Each row was made from one small tree. Brackets hold a mark, then the marks that hang from it, in the order of their numbers. Every link used is in the known rows. Write each row's tree.
Known rows:
(q_321 (q_383 q_248) q_759):  23  -2  20  -4  44  38 -15  30  29  29  40  31  14 -12   2  -9 -14  37
(q_321 (q_759 q_979) q_999): -8 -9 45  2 28  7  7 42 15 34 49 39 -4 -9 -7  6 16 15
(q_999 (q_321 q_383 q_759)):  42   7  27  -6  28  38  -8  30  25  23   7  54  17 -19 -14 -18 -12  25
(q_262 (q_759 (q_979 (q_383 q_248) (q_999 q_321)))):  13 -16   7  10  15  -5 -25  39  12  11 -54  15  16 -36  -6 -24 -34  12
(q_759 q_979):  -9  -2   8   5   2  27   7  29  28  45  25   0   6 -50 -11 -16 -17  10
(q_979 q_383):  -6 -17   5   1  -2  14 -29  25 -20  41   6  26  19 -14   0   0 -29  14
(q_321 q_383 q_999):  22  -1  17  -1  16  25 -27  45  -1  54  50  42   8  20  -1  -6   2  21
(q_262 (q_759 (q_979 (q_383 q_248 q_321) q_999))):   1 -15  -1  13  21 -13 -21  39  15  13 -39   8  17 -32   5 -23 -42  13
(q_891 (q_321 (q_383 q_248 q_979) q_759 q_999)):  42   2  -4 -25  51  18  13  35  -1  32  40  51  12  10  41  -9  -8  24
(q_891 (q_321 (q_759 (q_979 (q_383 q_248))) q_999)):  20 -10  13 -16  52   5  18  31 -10  26  23  46  -3 -10  28   5   2  14
(q_248 (q_383 (q_321 q_759 q_999))):   9  15  23  -5   5 -14   3  25  35  49  22  60  15  -6  -1  -5 -24  17
(q_321 (q_383 q_248) q_999):  22  -4  -6   4  30  34 -27  44  12  50  37  31  13  12  10 -17  -6  25
(q_248 (q_383 (q_321 q_759 q_999) q_979)):   8  12  -1 -14  -4 -21  19  26  37  40  21  51  28  -8  14 -18 -34  13
(q_979 q_999): -19  -1   2   5 -10  15 -36  21 -10  48   7  30  22  -4  -5  -3 -31   5
(q_979 q_383 q_999): -15 -20  -9  -2  -8  -2 -41  20 -41  29  -7  34  23  10   2   5 -28   0
(q_262 (q_759 (q_979 q_383 q_999))):   2 -18  28   8   4 -15 -29  39  -1  22 -25  16  10 -24 -11  -8 -27  12
(q_383 q_248 (q_979 q_999)): -20  -7 -55   1  -3  20 -14  23  13  36  -8   3  43 -21  28 -34 -55   8

Which tree is each row?
 44   1  12 -20  63  21  21  35   9  28  44  45  -6  -3  26  -4   9  22 -> (q_891 (q_321 (q_383 q_248) (q_759 q_979) q_999))
-15 -14 -30   2   4  -9 -29  19 -29  19 -16  34  30   7  15  -6 -44  -2 -> (q_979 (q_383 q_321) q_999)
 27  -3  12   9  21  10 -20  43  33  19 -35  14  13 -35 -10 -31 -30  19 -> (q_262 (q_759 (q_979 (q_999 (q_321 (q_383 q_248))))))
  4 -15 -18  -2  -5   4 -34  20 -33  17 -40  46  28   2  -3  -7 -30  -4 -> (q_979 q_383 (q_999 q_321))
 -2  -2 -17  -8  -8  10  -3  23   5  23 -12  35  38 -14   9 -24 -38   4 -> (q_383 (q_979 (q_999 (q_321 q_759))))
 -1  -1 -10   3   0  19   3  26  18  24 -12  16  13 -38 -13 -23 -18  -4 -> (q_759 (q_979 (q_999 q_321)))
 -1  -6  35  12   3  -4 -25  40  18  34 -15  12   9 -33 -15 -14 -29  15 -> (q_262 (q_759 (q_979 q_999)))
 40   3 -11  -9  31  39   3  31  37  14  -6  37  31 -27   7 -36 -28  25 -> (q_999 (q_321 (q_383 q_248 q_979) q_759))
-14   1 -26  11  47  17  12  24  46  12   0  12  23 -41  20 -27 -40  14 -> (q_383 q_248 (q_321 (q_759 (q_979 q_999))))
  8  16  -4 -16  -8 -13  21  17  46  39  14  41  33 -27  10 -22 -48  16 -> (q_248 (q_383 (q_321 q_759) q_979))
 -6 -16   7   3  29  -6 -13  32 -14  22  13  48  19   6  16   1 -21  14 -> (q_979 (q_383 (q_321 q_759 q_999)))
-21   1 -81   6  13  12   1  23  28  23 -20   3  52 -27  46 -49 -74   6 -> (q_383 q_248 q_321 (q_979 q_999))
 -7 -16 -34   8  28   9  10  34  17  20   1   3  14 -34  17 -24 -22   5 -> (q_759 (q_979 (q_383 q_248 (q_321 q_999))))
  7 -12  24  12  16  -9 -14  42  20  24 -22  10  13 -42  -3 -20 -36  19 -> (q_262 (q_759 (q_979 (q_383 q_321))))
